(in the rows, 128 means zero)
Known rows, with every step that occurs:
girit goguz sudi savo: [146 129 118 105 149 161 110 207 153 152 161 104 113 195 148 102 138 136
 142 138 143 112 141 151  99 104 120 162 183]
mepu goguz sudi: [125 142 147 137 115 154 116 173 125 170 144 128 115 158 129  96 123 126
 138  96 135 128 131 166 126 116 115 163 134]
sufaf lefu nela sudi kavi: [114 128 124 133  85 103 121 151 135 109  97 128 121 117 131 129 187 158
 138 158  87 132 122 128 161 106 119 184 174]
lefu sufaf: [121 119 111 138 149 128 140 126 123 137 146 124 136 135 135 174 140 125
 135 125 104 113 142 115 124 121 138 123 128]
sudi kavi: [139 135 121 112 126 106  95 148 147 125 130 135 131 104 137 123 129 135
 132 124 118  84 135  82 151 130 131 116 149]
savo sudi kavi lefu: [127 130 144 107  97 102  78 119 157 154 104  92 141  61 118  93 148 124
 123 165  99  72 140  74 151 147 101  88 155]
goguz sudi savo visi: [128 163 108  72  90 183 118 155 141 162 158 114 129 163 130  98 124 120
 124 114 153  59 146 137 112 137 100 136 169]
mepu dutoken: [144 124 118 129 135 109 194 140 149 139 135 136 125 117 166 124 106 128
 133 122 118 140 133 120 144 113 140 160 120]
savo visi: [117 163 110 106 112 132 125 112 125 142 117 115 129  99 127 129 124 126
 117 130 134  82 138 131 127 133 107 128 132]
mepu goguz: [124 141 134 153 113 159 119 151 119 140 131 135 122 116 134 122 118 131
 135 124 117 135 129 155 138 117 126 141 118]
savo sudi goguz mepu dutoken: [146 133 138 119 146 103 173 106 161 104 142  85 150  50 165  78 124 130
 139 120  78 123 126 181 130 113 123 128 126]
sudi nela: [133 130 124  94 101 125 147 148 135 118 144 122 130  89 141 119 135 117
 124 134 117 131 131 116 133 108 131 113 150]
savo sudi goguz mepu dutoken girit: [ 92 128 143 132 136 102 173 105 148 109 154  38 152  42 149 106 141 147
 181 136  64 104 130 207 130 110 124 137 132]
nela sudi kavi lefu sufaf: [109 110 128 123 123 105  95 125 139 119 127  84 135 133 128 149 173 145
 135 181  50  60 136 110 154 138 127 105 169]
dutoken girit goguz: [ 84 126 122 154 159 109 116 165 126 134 134  60 117 123 126 158 155 162
 175 167 110 115 137 172 114  99 129 159 153]
girit dutoken: [130 134 115 126 117 138 145 134 142 127 122 130 127 131 188 136 116 129
 133 151 130 130 133 123 111  98  97 180 140]
nela sudi: [114 120 146 154 127 129 132 129 112 113 135 109 125 143 124 122 153 136
 129 152  91 128 100 179 132 132 121 121 143]
lefu nela sudi: [103 126 133 165 126 131 140 126 112 118 112 122 122 135 114 134 168 148
 136 156  37 125 109 175 130 119 134 178 143]
gisez lefu nela sudi: [110 141 127 104 119 139 141 141 108 114  97 105 113 144 114 125 138 141
 142 152  29 128 111 175 162 101 134 186 144]
kavi lefu nela sudi goguz girit dutoken: [115 132  99 109 103 115 118 105 146 117  72  70 126 147 173 147 172 151
 145 196  46  97 132 232  84  87  81 222 175]
mepu goguz sudi kavi lefu sufaf: [122 132 128 107 108 131  79 170 154 175 136 102 125 147 132 126 141 133
 142 124  95  61 167  96 148 122 120 148 160]
gisez lefu kavi: [138 175 103  75 106 133 145 140 111 116 109 133 119 131 133 129 109 108
 143 125  96 104 126 100 160 102 139 121 128]
dutoken girit goguz mepu: [ 85 135 135 140 155 135 117 112 132  78 140  48 131 107 124 137 151 172
 181 146  90 102 137 175 113 100 134 168 141]
kavi lefu: [122 121 133 105 102 124 112 107 138 131 102  97 126 136 116 119 133 132
 124 162 120 120 144 120 128 140 117 129 134]
lefu nela sudi goguz: [108 123 124 147 146 100 121 150 118 112 110  98 120 135 127 126 173 155
 139 170  31 129 111 231 115 113 131 165 157]
sudi goguz mepu dutoken: [151 129 122 100 152 107 176 112 164  77 142  97 139  99 174  97 112 145
 143 115  91 127 136 181 130 107 144 157 127]
dutoken girit: [ 77 125 131 142 117 128 129 128 116 130 138  83 130 119 112 155 143 146
 168 141 112 109 133 156 128 127 130 134 132]

Rows:
[102 121 125 141 166  87 179 197 154 174 154  59 102 152 159 129 137 155
 186 134 121 123 144 173 117  81 130 211 157]  mepu dutoken girit goguz sudi
[119 118 138 136 148  99 112 155 117 108 133  82 123 142 138 115 158 143
 135 167  85 131 103 237 118 128 121 108 160]  nela sudi goguz
[141 146  95 114 111 144 141 104 146 131 114 133 135 135 186 158 120 121
 141 121 152 105 136 136  97  87  85 183 139]  goguz girit dutoken
[112 133 125 147 125 108 107 146 132 112 110 130 126 112 122 128 169 156
 140 150  30  82 116 128 154 120 136 167 164]  lefu nela sudi kavi
[101 120 112 154 166  87 182 176 148 144 142  67 109 113 164 156 134 160
 182 160 102 128 140 162 129  83 141 193 141]  mepu dutoken girit goguz
[126 135 105  75 143 135 140 142 121 135 130 107 128 142 137 164 109 117
 142 124  96 115 145 114 157 103 138 130 128]  gisez lefu sufaf
[118 147 132 108  86 132  77 168 158 171  93 117 114 132 116  93 144 148
 143 130  66  74 163 105 148 116 120 212 162]  mepu goguz sudi kavi lefu nela
[119 126 152 123 142 127 113 104 125  50 142  72 139 126 131  92 158 153
 138 146  65 115 104 241 118 129 125 119 151]  nela sudi goguz mepu
[140 147 103 116 123 113 119 122 149 154 113  93 143  84 194 132 140 113
 142 141 132 103 126 193  80  88  65 144 155]  savo sudi goguz girit dutoken
[153 134 123 130 174 115 181 125 169  86 136 102 126 105 175 109 115 154
 145 125  95 133 138 139 130  83 143 195 128]  girit goguz mepu dutoken
[ 96 133 127 121 159  83  80 206 151 158 148  60 110 141 132 126 160 163
 184 137 120  67 148 134 123 102 122 169 188]  dutoken girit goguz sudi kavi
[ 91 129 132 104 129 101 130 205 139 153 159  46 107 124 137 123 166 146
 178 145 119 113 141 168 106  80 121 165 188]  dutoken girit goguz sudi nela
[135 158 103 139  98 175 132 129 137 145 117 140 130 122 192 150 110 125
 148 116 139 110 136 163 106  76  84 198 130]  mepu goguz girit dutoken
[126 149 108  78 120 139 137 140 123 130  89 124 117 129 120 135 112 132
 140 130  65 129 140 124 156  97 138 193 128]  gisez lefu nela
[120 133 114  98 100 105  88 123 160 129  79 117 125 102 116 125 148 152
 130 160  58  73 160  68 150 128 133 176 155]  sudi kavi lefu nela
[132 141 131 121  94 210 111 195 137 161 170 133 122 181 138  91 117 125
 140 110 135 109 138 162 124 118 118 152 154]  mepu goguz sudi savo
[131 157 108 124  73 119 158 129 118 114 110 149 122 129 140 138 158 116
 134 137 166 151 128  99 137 105 122 134 138]  sufaf lefu kavi
[ 94 129 134 131 120 134 194  90 144  85 155  78 143  92 144 131 121 156
 180 112  83 104 137 152 144 109 145 176 114]  goguz mepu dutoken girit
[146 141  86  96 129 116 123 129 153 124 114 107 133 133 201 151 126 128
 145 136 142 107 138 194  82  84  86 173 155]  sudi goguz girit dutoken
[130 129 119 122 141 106 108 125 122 112 128  85 130 147 136 132 162 135
 142 138 105 104 105 252 103 118 111 113 158]  nela sudi goguz girit
[108 123 121 106 137  85 198 217 162 163 169  53 104 113 172 120 146 146
 184 139 110 124 144 161 123  64 134 197 180]  mepu dutoken girit goguz sudi nela
[124 134  91 118  89 110 149 133 137 112  82  98 123 146 195 158 184 150
 150 171 112 155 125 241  91  61  72 240 182]  sufaf lefu nela sudi goguz girit dutoken
[136 139 133 128 166 134 116 113 146  75 130  95 129 115 140 111 138 155
 138 130 106 122 131 145 114 101 131 162 138]  girit goguz mepu
[122 139  92 132 126 117 133 127 137 115  96  99 127 140 186 156 165 149
 152 163  54 106 119 239  86  73  91 221 169]  lefu nela sudi goguz girit dutoken
[105 117 123 124  79 184 120 128 133 109 113  97 128 169 110 120 168 150
 132 203  30 102 131 162 127 134 127 168 168]  kavi lefu nela sudi savo
[ 97 119 139 142 100 128 124 105 123 119  85  91 120 145 102 125 173 153
 128 189  30 117 123 165 132 130 123 179 149]  kavi lefu nela sudi
[ 88 125 134  96 133  81  65 184 162 161 123  30 110 148 119 116 167 166
 177 171 114  57 162 125 125 112 111 170 193]  dutoken girit goguz sudi kavi lefu
[122 119 132 136 106 186 127 152 120 103 162 115 134 170 131 115 150 136
 132 166  90 111 106 178 129 137 124 109 163]  nela sudi savo
[139 129 124  93 106 182 120 174 145 148 167 126 129 192 134  97 127 122
 133 114 145 105 136 136 113 131 120 138 163]  goguz sudi savo
[101 114 131 123 120  97 105 130 129 114  84  64 120 142 115 117 179 159
 131 206  21 120 126 223 116 125 124 168 165]  kavi lefu nela sudi goguz
[122 128 140 137 126 106  99 150 131 107 136 118 130 119 133 114 155 143
 135 146  82  83 109 134 156 133 126 111 164]  nela sudi kavi
